Each row was made from one walk, in order. Every step used is in the known rows, and no mark comes twice. Write each row's walk.
Known rows:
nizit > tasod > bevib > nekib > pofu: [-1.77  2.15  1.28  0.32  6.00 -3.37  2.27  2.89 -1.86 -3.41  3.07  5.46
  1.76 -3.90 -3.48 -4.92 -4.42 -0.39 -4.33]
bevib > todi > pofu > defe: [ 1.83 -0.40  2.17 -1.18  1.76  3.49  0.28  0.40 -3.95  1.99  0.61  0.76
  2.14  1.31  1.10  3.80 -3.66 -4.22 -1.78]
kalov > todi: [-2.51  0.99 -2.20  1.42  0.90  0.58 -1.72 -2.64  4.27  0.89 -0.74 -0.73
  1.00  2.63  0.42  1.88  1.46  0.99 -0.34]
kalov > todi > pofu: [-2.33 -1.63 -2.16 -0.41  3.11  2.04 -3.41 -6.29  1.75  0.06 -0.39 -1.61
 -1.10  4.45  0.68  2.12  2.37 -1.03  0.31]
bevib > todi > pofu: [ 2.74 -1.05 -1.21 -2.53  2.30 -0.06 -1.85 -2.03 -4.56  0.77 -0.70  1.59
  0.79  1.63  0.54  3.37 -1.25 -3.95 -0.26]
defe > bevib > nekib > pofu > todi > nizit: [-1.21  1.47  2.71 -0.50  4.24  2.16 -0.95 -4.18 -1.82 -2.21 -1.88  2.48
 -0.84 -2.29  1.04  0.45 -2.60 -4.13  0.28]
nekib > bevib > todi > pofu: [ 2.53 -3.17 -1.58 -1.75  2.29 -0.54 -1.51  0.73 -4.22 -1.06  1.50  1.81
  0.75  1.55 -2.42  3.75 -2.21 -6.82  1.51]
bevib > nekib > pofu > todi: [-1.38  0.71  2.14  0.57  2.91  1.65  2.57  2.01 -2.67 -1.23  0.82  2.11
  0.04 -2.72 -0.36  0.71 -1.03 -3.20  0.91]
todi > bevib > nekib > pofu: [-1.91 -2.82  2.66 -0.92  0.29  4.61 -1.50 -0.60 -1.67 -0.24 -0.21  3.49
 -2.08 -1.42 -0.89 -0.54 -0.99 -3.78 -2.82]
tasod > bevib: [-0.94  1.98 -2.06 -0.16  2.54 -2.89  0.97 -0.12 -0.39 -0.87  1.49  0.76
  1.17 -0.27 -2.52 -3.14 -2.53  0.08  0.00]
pofu > defe > bevib > todi: [ 0.55  3.85  3.51  3.63 -0.25  1.21  0.96  1.83 -1.88  0.67  0.48  2.01
  3.62 -2.12  1.52  2.93 -5.32 -2.75 -1.70]
bevib > nekib > pofu > todi > nizit > tasod: [ 2.34  0.40  0.90 -4.97  6.15  0.42  0.59 -0.46 -2.45 -0.96 -1.81  3.43
  1.28 -1.19  0.13  0.73 -2.09 -1.36 -3.48]
kalov > todi > nizit > tasod: [ 1.45  0.53 -3.64 -4.12  4.18 -0.61 -3.57 -5.28  4.19  0.96 -3.42  0.45
  2.33  4.34  0.66  1.74  0.57  3.04 -4.51]
tasod > bevib > nekib > pofu > todi > nizit: [-1.05  1.97 -0.35 -3.78  6.56 -0.01  1.18 -1.96 -2.22 -0.95 -0.98  3.08
  1.13 -0.83 -2.20 -2.17 -4.56 -3.40 -0.34]
defe > bevib > nekib > pofu: [-4.29  1.24  4.90  4.58  1.69  1.25 -0.22 -0.55 -0.54 -3.77  1.36  3.67
 -1.30 -5.21  0.11 -2.01 -2.31 -3.25 -0.54]
kalov > todi > bevib: [-1.07 -1.30 -3.21 -1.34 -0.14  3.13 -4.28 -4.94  3.11  2.33 -1.89 -0.56
  0.02  4.51  0.00  2.81  2.26 -0.04 -1.81]
bevib > nekib > pofu: [-3.21 -0.40  3.72  1.74  1.60  2.11  1.19  1.65 -0.43 -1.82  0.99  3.25
 -0.77 -3.65 -0.80 -1.59 -1.82 -2.58 -1.33]
kalov > todi > nizit > tasod > bevib > nekib: [-1.65  2.27 -2.58 -4.98  7.68 -3.11 -0.65 -5.08  2.46  1.10 -2.25  2.85
  2.56  2.01 -1.74 -0.97 -2.54  2.37 -6.32]
nizit > tasod > bevib: [ 1.65  2.15 -2.41 -1.52  4.52 -5.31  1.46  1.31 -1.39 -1.73  2.08  2.38
  2.83 -0.39 -2.69 -3.45 -2.59  1.97 -2.92]
kalov > todi > nizit > tasod > bevib: [ 0.52  2.58 -5.49 -4.15  6.62 -3.58 -2.76 -5.25  3.55  0.16 -2.15  1.44
  3.49  4.21 -1.65 -1.38 -2.02  3.01 -4.50]

Write each row's walk:
[-3.59  2.22  5.45  6.92  0.37  4.48 -0.11  1.57  1.02 -3.59  2.86  1.15
  0.68 -3.27  0.32 -2.06 -4.33 -2.82 -0.44]	nekib > pofu > defe > bevib
[ 0.92  1.24 -0.77 -6.40  6.76 -3.69  1.14 -2.42 -1.51  0.28 -1.63  3.56
  1.75 -0.36 -2.18 -2.58 -3.91  1.24 -6.12]	todi > nizit > tasod > bevib > nekib
[ 1.80  3.15  0.23  2.48  0.33 -2.56 -1.13 -0.54 -2.40 -0.58 -0.70  3.09
  2.25 -1.98  0.91  2.43 -2.82 -2.54 -0.04]	defe > bevib > todi
[-4.30  1.66  2.01  1.73  3.94 -0.74  1.85  1.51 -1.09 -2.55  2.55  4.17
  0.33 -3.66 -3.21 -4.54 -4.26 -2.53 -1.42]	tasod > bevib > nekib > pofu
[-6.76  0.42  5.08  2.98  4.03  5.56 -0.26 -5.90  0.98  0.04  0.92 -0.75
 -1.35  0.33  1.81  2.22 -1.09 -2.45 -2.72]	kalov > todi > pofu > defe > bevib > nekib
[ 0.15  2.83 -0.21 -0.81  7.49 -3.68  3.75  3.30 -3.97 -3.00  2.72  4.46
  2.57 -2.99 -3.09 -2.81 -3.65 -1.37 -2.22]	nizit > tasod > bevib > nekib > pofu > todi
[-4.42 -1.70  0.43  0.51  1.25  5.15 -3.14 -3.24  2.49  0.52 -0.97  2.86
 -0.95  0.94 -0.58  1.50  0.48 -2.54 -3.12]	kalov > todi > bevib > nekib > pofu
[ 1.86  3.34 -2.75 -0.52  2.61 -4.69  0.88  1.73 -2.86  0.74  0.33  3.32
  4.14 -0.41 -2.07 -0.20 -4.67 -1.89 -0.52]	tasod > bevib > todi
[-4.61  0.46  7.10  3.10  1.04  5.83  3.22  4.02  0.03 -0.65  2.37  2.51
  0.44 -3.94 -0.52 -0.92 -4.18 -2.74 -2.90]	bevib > nekib > pofu > defe
[ 1.33 -2.17  1.50 -0.46  1.79  3.22  0.64  2.99 -3.59  0.10  2.63  0.75
  1.79  1.23 -2.18  4.19 -4.35 -6.95 -0.15]	nekib > bevib > todi > pofu > defe
[ 6.37 -0.95 -2.89 -5.47  3.36 -3.33 -1.76  1.85 -1.67 -0.14 -1.68  3.79
  4.20  1.46 -2.70  3.39 -3.88 -2.85 -3.31]	nekib > bevib > todi > nizit > tasod
[-4.48  2.06  7.46  3.33  1.04  3.50  3.16  0.43 -0.72 -0.05  1.31  0.97
 -0.19 -4.21  1.12  0.23 -3.43 -1.62 -2.85]	pofu > defe > bevib > nekib
[ 3.65  2.52 -4.04 -4.14  7.57 -2.76 -0.29 -0.84 -1.84 -2.60 -0.03  3.02
  3.41  1.10 -2.58 -2.83 -4.16 -0.77 -1.41]	nekib > pofu > todi > nizit > tasod > bevib
[ 2.46 -0.19 -1.64  0.12  0.19 -2.06  0.34  4.47 -1.83 -0.45  1.00  2.70
  2.58 -0.17 -2.82  3.19 -2.98 -4.95  1.20]	nekib > bevib > todi
[-0.03  0.03  1.42 -3.61  4.05  2.87  0.52 -1.79 -1.71 -0.14 -2.21  2.18
  0.00 -0.83  0.43  1.07 -2.10 -3.42 -0.50]	bevib > nekib > pofu > todi > nizit
[ 3.03  1.57 -3.52 -5.61  5.70 -4.19 -0.96 -2.82 -0.62 -0.54 -1.32  1.90
  2.63  1.74 -2.04 -3.13 -3.58  1.97 -4.23]	todi > nizit > tasod > bevib
[ 4.96  2.48 -4.75 -6.69  7.23 -4.39  0.75 -2.46 -2.42 -0.15 -1.49  1.05
  3.50  2.58 -1.64 -1.08 -2.61  1.27 -2.27]	pofu > todi > nizit > tasod > bevib
[-1.34 -1.99  3.14 -0.50  1.63  5.23  0.47 -1.53 -1.57  0.46  1.64 -1.99
 -0.93  1.41  0.88  0.67 -1.46 -2.26 -1.23]	todi > pofu > defe
[ 3.16 -1.76 -2.52 -3.96  0.29  2.28 -0.79 -2.06 -3.17  1.97 -1.33 -0.91
 -0.25  3.02  0.23  3.17  1.75 -1.81  0.60]	pofu > todi > bevib
[-0.44  1.21  0.55 -3.92  7.26 -2.06  0.05 -0.99 -1.01 -2.31 -0.26  5.51
  1.84 -2.01 -2.91 -4.66 -5.19 -0.56 -5.61]	todi > nizit > tasod > bevib > nekib > pofu
[ 1.25 -1.78  0.13 -4.63  1.26  2.70  1.27 -1.78 -4.45  2.87 -1.77  0.67
 -1.17  0.77  0.12  3.68  1.15 -2.64 -1.25]	pofu > todi > bevib > nekib
[ 3.84 -0.53 -1.38 -5.59  3.16 -1.24 -1.97 -2.70  0.18  0.31 -2.81  1.18
  1.58  1.80  0.39  0.02 -0.93  2.10 -4.19]	todi > nizit > tasod
[ 2.83  2.13 -2.02 -7.71  8.25 -4.12  2.56 -2.27 -3.87  0.62 -1.75  2.56
  2.49  0.55 -1.51 -0.41 -3.03  0.34 -3.79]	pofu > todi > nizit > tasod > bevib > nekib
[-2.46  2.23  3.46  3.62  3.18  0.87  1.53 -0.15 -2.82 -3.09  1.08  2.71
 -0.52 -4.23  0.35 -0.05 -1.69 -4.04  1.39]	defe > bevib > nekib > pofu > todi
[ 1.97 -1.39 -1.71 -1.19  0.53  3.67 -1.99 -0.61 -2.54 -0.66  0.06  1.04
 -0.25  1.32 -0.54  1.29  0.14 -3.79  1.00]	nekib > pofu > todi > bevib
[ 1.94  0.24  0.00  0.35  2.56 -0.99 -3.06 -4.31 -4.76 -1.21 -0.49  2.27
  0.34  0.05  1.33  2.81 -1.66 -4.56  0.52]	defe > bevib > todi > pofu
